Each row comes from the steps of one walk. Every step used is in the known rows, and no mark comes twice. Write the walk behind each row, first mark first.
(in the rows, 128 means zero)
Known rows:
dede-kuzal-mena: [ 98 112 114 128 181  87 129  66  92 121 168 129 114 137  76 116 135 140
 130 169 139  85 157 123 142 165 146 137 145 127 145 127 116  88 131 116
 136 115 163  61 105  64  93 161 153 157 120 131 107 185  98 157 176 171
 176]
lebigap-sule: [161 167  98 116 174 143  69 114  97 140 141 142 139  86 132 127 133 106
 144 126 139  96  98 118 149 113 114  78 107 138 133 191 126 139 125 103
 132 127 148  84 107 107 122 134 112 153 147 111 173 105 121 165  82 164
 133]
sule-dede-pafira-sofut-kuzal-guvag: [111  85 125 144 160 113 136 166 126 131 179 132 130 121  99 147 128  89
 168 162 130 129 165 102 111 120 128 207 126 167 118 136  85  77 103 171
 128 106 116  80 143  88 135 105 161 143 112 134 156 125 109 185 171 138
 172]
radivi-kuzal: [ 87  96 123 121 176  91 159 114 103 133 125 150 123 131 123 113 138 138
 118 128 128  91 113 125 131 148 145 138 113 137 122 181 116 126 121 160
 138 102 134  93 117 131 104 137 140 145 135 157 144 128 128 146 162 163
 171]
pafira-dede-kuzal: [152 124 121 111 179 131 145 142 104 128 150 141 115 119  73 121 115 103
 136 145 136  99 133 108 126 118 144 125 130 146 138 150 113  82 116 173
 136 145 138  87 124  95 115 101 127 166 142 197 112 150  80 182 125 180
 166]
rakor-kuzal: [ 94  97 126 130 180 124 123 117 107 121 147 163 116 134 128 164 119 144
 144 145 134  85 116 109 129 153 141 140  90 135 130 185 115 120 122 158
 115 104 102  86 122 101 113 122 162 140 132 157 151 123 126 154 173 149
 165]
pafira-dede-kuzal-mena: [112 121 113 146 196  96 132  85  95 125 183 129 102 138  71 110 113 118
 136 163 138  85 157 117 150 149 148 124 152 134 136 130 107  90 130 136
 155 122 171  61 111  44 118 151 146 165 121 158  98 194  82 165 165 180
 171]
pafira-dede-kuzal-sofut: [125 153 115 121 151 138 160 126 113 142 150 123  89 114  84  97 137 136
 138 152 118  98 152 111 133  94 132 150 157 138 133 138 102  88 108 100
 126 122 141  83 144  82 142  83 105 148 117 188 106 188  52 187 145 174
 187]
kuzal-sofut-pafira-dede: [127 152 110 166 164 126 127 156 131 160 183 119  89 151  90  74  86 118
 163 150 122 108 130 103 161  48 117 122 167 157 101 138  87 132 111  99
 170 107 148  92 142  60 192 119  93 154 125 220 111 162  58 177 131 177
 154]
pafira-sofut: [126 126 114 134 158 123 108 138 109 138 152 135 119 149 104  84 119 105
 155 156 130 112 135 105 144 102 133 144 156 146 115 136 113 126 116  99
 126 122 139  93 138  72 115 179 141 147 144 122 143 179 105 168 137 170
 149]
lebigap-sule-dede: [173 166  90 118 204 148  52 101 116 141 140 125 166  48 134 130 145  70
 172 128 124 114 103 107 185  79 116  95 100 166 123 184 104 132 126 156
 141 126 141  74 113 131 126  83  97 174 146 101 162  87 111 169  65 140
 127]
kuri-kuzal-guvag: [103  58 149 137 136  70 136 154 112 143 142 171 122 116 114 139 150 152
 122 129 142 110 113 139  65 148 139 130 102 137 137 159 103  94 114 157
 144  86  93  73 138 104  98 124 171 133 117 103 152  68 146 161 176 154
 148]
dede-pafira-sofut-kuzal-rakor: [131 110 122 135 130 103 163 150 108 120 142 125 120 129  61  84 130 128
 164 169 133  73 172 124 168 135 160 161 189 133 109 151 141  74 103  55
  99 121 135  98 143  71 113 158 129 155 120 199 144 198  99 176 163 159
 199]
sofut-pafira-dede: [142 132 113 163 186 119 116 157 127 155 182 134 106 153  87  83  76  99
 163 142 134 111 117 101 161  67 127 110 153 157 103 149  95 131 118 131
 176 116 143  93 129  68 178 144 106 161 140 225 118 129  82 171 114 175
 137]
sule-dede-pafira: [146 144  94 140 195 131  59 101 125 135 135 137 161  81  95 102 121  57
 168 176 112 122 140  96 206  71 131 156 126 165 117 158  90 116 111 163
 129 119 138  88 114 103 131 101 107 173 137 145 155 103  91 174  89 115
 147]
lebigap-sule-dede-kuzal-fedav: [146 107 129 100 175 129  95 141 118 136 159 150 150  53 119 144 151 123
 129 130 136 126 118 112  99 129 119 132 100 165 144 168  98  65 124 164
 134 115 110  63 115 107  98 106 124 152 128 114 136  91 131 181 117 141
 166]
sule-dede: [148 134 109 123 193 126  83  96 124 135 140 132 150  83 119 124 142  91
 175 137 122 118 115 110 174  81 131 143 115 162 122 161 107 123 123 163
 148 118 123  79 119 127 124  92 105 166 145 121 131  92 113 159 102 132
 128]
lebigap-sule-dede-pafira-sofut-kuzal-fedav: [133 105 121 126 175 139 116 170 125 131 191 147 144  88 117 129 122 105
 171 156 128 131 145  99 127 126 120 158 142 162 121 152  86  74 107 137
 132 102 131  71 132  73 125 133 146 141 115 130 157 140 122 182 131 141
 180]
dede-pafira-sofut-kuzal-mena: [ 89 115 106 152 183  93 149  92 102 118 196 123 111 157  76 101 109 115
 163 197 129  91 187 110 178 163 143 164 194 128 118 115 104  97 114  97
 135 102 186  65 123  28 128 176 170 152 109 144 128 231  87 160 190 173
 187]
pafira-dede-kuzal-rakor: [157 119 128 123 144 104 146 141  98 127 128 129 110 110  61  84 134 130
 136 140 141  69 138 130 147 122 160 115 154 140 129 170 142  60 116  93
 118 140 117  94 130  88 104 127  98 170 136 213 115 170  97 181 145 171
 181]
mena-kuzal-sofut-pafira: [106 139 106 129 131 110 139 150 135 154 166  97 101 136  99  66 140 135
 151 156 121 104 139 106 136  83 117 184 162 147 111 134  92 133  99 106
 134  92 131  88 141 118 140 105 107 142 113 227 122 193  72 184 166 166
 183]
mena-kuzal: [148 111 123  98 156 123 121 141 118 118 140 125 115 105 119  90 174 107
 141 127 136  97 116 115 112 125 138 179 107 134 151 164 119 129 105 182
 123 122 106  84 115 170  75  88 134 147 145 181 134 192 120 171 152 162
 150]
sofut-pafira: [115 120 110 145 158 100 113 134 124 154 165 128 127 160  91 110 105 130
 153 151 135 114 125 108 149  93 125 141 156 149 105 145 107 137 118 105
 148 104 138  94 125  92 148 162 119 147 134 196 136 113 103 163 136 165
 149]
mena-kuzal-guvag: [126  76 142 115 142  96 112 161 121 130 154 135 107 113 129 115 173 117
 131 121 145 115 119 121  60 134 122 198  75 152 153 163 100 110 107 198
 131 106  78  77 124 156  89  95 145 129 132 148 147 141 148 176 189 145
 145]
kuri-kuzal-sofut-pafira-dede: [119 131 118 164 159 110 151 164 130 161 173 128  96 142  86  72  89 128
 152 149 119  98 125 110 155  69 131  85 181 146  95 141  82 119 107 112
 176  95 150  87 152  58 169 108 116 157 114 218 111 152  59 178 136 187
 163]
lebigap-sule-dede-pafira-sofut: [152 160  83 143 185 155  53 134 116 143 149 119 166  99  97  77 112  36
 167 184 112 122 144  82 207  61 124 122 148 169 100 156  91 122 110 128
 123 130 163  88 132  59 121 139 119 176 138 115 173 159  79 192  80 151
 161]
kuzal-fedav: [122  89 143 130 155 108 104 134 120 139 162 170 109 108 133 117 137 171
 137 128 141 126 109 127  82 129 119 160 112 145 144 162 109 103 123 102
 144  93  94  81 116 102 118 156 131 123 131 110 136  99 154 154 148 134
 137]

Which walk is each row?
[135 141 110 150 160 129 135 171 134 151 184 106  80 143  95  58 107 104
 159 147 122 105 129 100 149  54 122 139 159 155 107 143  81 131 101 130
 164 108 142  87 140  87 167  92  98 156 124 245 110 194  56 187 139 183
 163]  mena-kuzal-sofut-pafira-dede
[103  73 137 136 143 100 162 174 117 128 177 141 105 149 106 151 133 129
 150 144 143 122 152 116  71 148 129 200 128 149 129 140 103  88 106 138
 128 109 108  83 145  92 131 135 172 126 117 142 150 144 130 174 196 157
 164]  pafira-sofut-kuzal-guvag
[119 115 109 123 168 127 158 156 112 117 170 136 130 149  81 116 110  94
 171 182 125 105 175  97 155 133 145 177 181 138 113 134 111  96  99 132
 113 123 157  90 138  72 127 137 160 144 121 181 155 193  86 178 149 169
 187]  dede-pafira-sofut-kuzal
[ 95 139 107 128 129 109 152 135 123 156 163 105 109 145  75  98 126 146
 134 167 122 106 155 105 139  88 122 166 181 147 108 124  95 108 107  89
 124 103 142  88 141  82 144 113 111 145 109 216 118 159  54 187 156 171
 197]  dede-kuzal-sofut-pafira
[134  86 145 119 168 120 135 164 113 134 176 167 107 108 102 119 123 144
 123 133 142 121 125 114  71 131 131 141 117 153 147 151  99  65 119 141
 147 116 104  77 122  86 120 133 134 142 129 159 116 128 119 175 146 155
 162]  pafira-dede-kuzal-fedav
[ 94 146 104 149 136 106 127 131 131 161 166 106 104 145  97  81 116 155
 151 160 120 111 142 110 153  71 114 156 178 148 102 133  94 136 111  55
 141  91 143  94 144  81 166 135 102 139 112 194 125 146  72 172 152 160
 170]  kuzal-sofut-pafira
[129 104 131 124 127 100 178 149 105 121 147 121 110 134  75  92 142 152
 162 149 139  70 159 132 149 150 161 150 182 128 116 154 150  77 107  59
 104 119 125  97 148  83 111 152 131 149 126 193 135 201 110 169 173 168
 192]  pafira-sofut-kuzal-rakor
[144 126 111  93 183 128 124 111 111 127 135 126 157  80  83 141 152  89
 145 150 125 108 137 104 145 113 145 154 121 158 136 151 111  80 121 194
 119 140 127  78 121 131  96  78 124 176 139 157 119 116  91 180 116 151
 169]  sule-dede-kuzal
[141 136  93 122 185 146 128 150 117 123 169 122 154 109  91 129 116  63
 181 175 119 110 161  89 183 116 135 146 166 154 105 146 102  93 102 149
 117 129 170  83 138  77 129 110 147 162 124 160 168 181  77 189 110 163
 184]  lebigap-sule-dede-pafira-sofut-kuzal
[119  82 136 143 153  96 139 174 119 148 178 140 109 138  85 137 115 110
 130 144 147 121 143 108  74 111 124 155 107 165 128 145  88  76 115 170
 148 118 109  81 133  84 140 113 139 149 122 187 129 110 103 193 167 162
 163]  sofut-pafira-dede-kuzal-guvag
[111  58 156 122 148  83 137 157 118 139 151 184 124  95 124 120 141 185
 118 128 138 112 101 136  71 156 138 103 134 132 142 161 103  85 117 122
 150  77  97  71 132  90  89 154 163 127 118  99 135  84 154 150 156 152
 152]  kuri-kuzal-fedav
[156 107 131 106 123  94 133 143 110 121 117 116 108  98  92  58 183 134
 139 126 142  67 127 137 136 132 153 151 130 129 137 176 148  97 106 102
 108 122  95  93 124 142  69 114 109 154 138 203 132 197 130 170 166 158
 171]  mena-kuzal-rakor
[126 119 105 127 179 132 148 146 121 119 170 125 146 124  84 122 115  76
 179 181 118 113 174  90 173 124 145 176 173 153 107 128  99  92  99 159
 119 125 156  85 139  78 128 111 154 159 124 174 147 185  81 182 136 161
 186]  sule-dede-pafira-sofut-kuzal
[103 119 108 153 195  87 137  97 105 136 198 121 101 151  61 100  95 122
 138 173 138  90 161 110 158 137 141 119 165 140 123 123  96  90 127 130
 162 115 179  63 113  38 133 157 142 170 117 187  95 193  71 170 167 190
 182]  sofut-pafira-dede-kuzal-mena
[ 91 113 116 137 186  82 157  73 101 113 191 132 100 144  95 140 126 156
 161 160 140  84 163 129 148 180 148 155 165 119 135 129 116 105 125 104
 148 100 166  59 113  68 126 159 164 142 113 140 111 189 108 142 188 169
 169]  sofut-kuzal-mena
[111  80 136 133 158 113 145 173 123 127 188 159 118 128 106 119 116 138
 157 160 132 124 158 107 101 144 130 194 155 147 126 135  96  72 104 113
 127  99 119  78 138  68 126 163 161 125 112 144 147 156 123 172 169 152
 179]  dede-pafira-sofut-kuzal-fedav
[142 107 122 111 169 115  96 137 115 140 148 132 146  71 111 162 158  91
 135 133 141 118 130 113  92 121 117 151  76 172 142 164  94  75 119 193
 127 124 104  69 123 116 104  78 133 155 127 110 153  77 121 191 135 138
 164]  lebigap-sule-dede-kuzal-guvag
[134 105 134 122 131  93 171 132 106 117 137 130 110 114  79 117 152 168
 162 132 143  68 147 142 142 160 159 146 169 124 127 168 153  76 111  60
 108 116 111  98 131 114 114 139 118 147 126 198 133 166 124 159 168 162
 180]  sofut-kuzal-rakor
[146 117 127 133 138  94 156 150 107 139 141 120 109 126  49  77 126 130
 134 147 141  76 143 123 152 109 153 113 167 146 118 164 132  67 114  87
 126 133 124  98 135  82 119 138  97 174 131 249 115 166  85 185 148 171
 189]  sofut-pafira-dede-kuzal-rakor
[151 118 123 109 147 101 133 111 105 126 114 117 140  79  65 101 168 125
 142 143 133  77 144 129 162 118 159 138 142 151 126 166 142  59 120 106
 104 135 108  87 128 116  85  99  96 176 133 179 120 137 106 179 135 144
 181]  sule-dede-kuzal-rakor
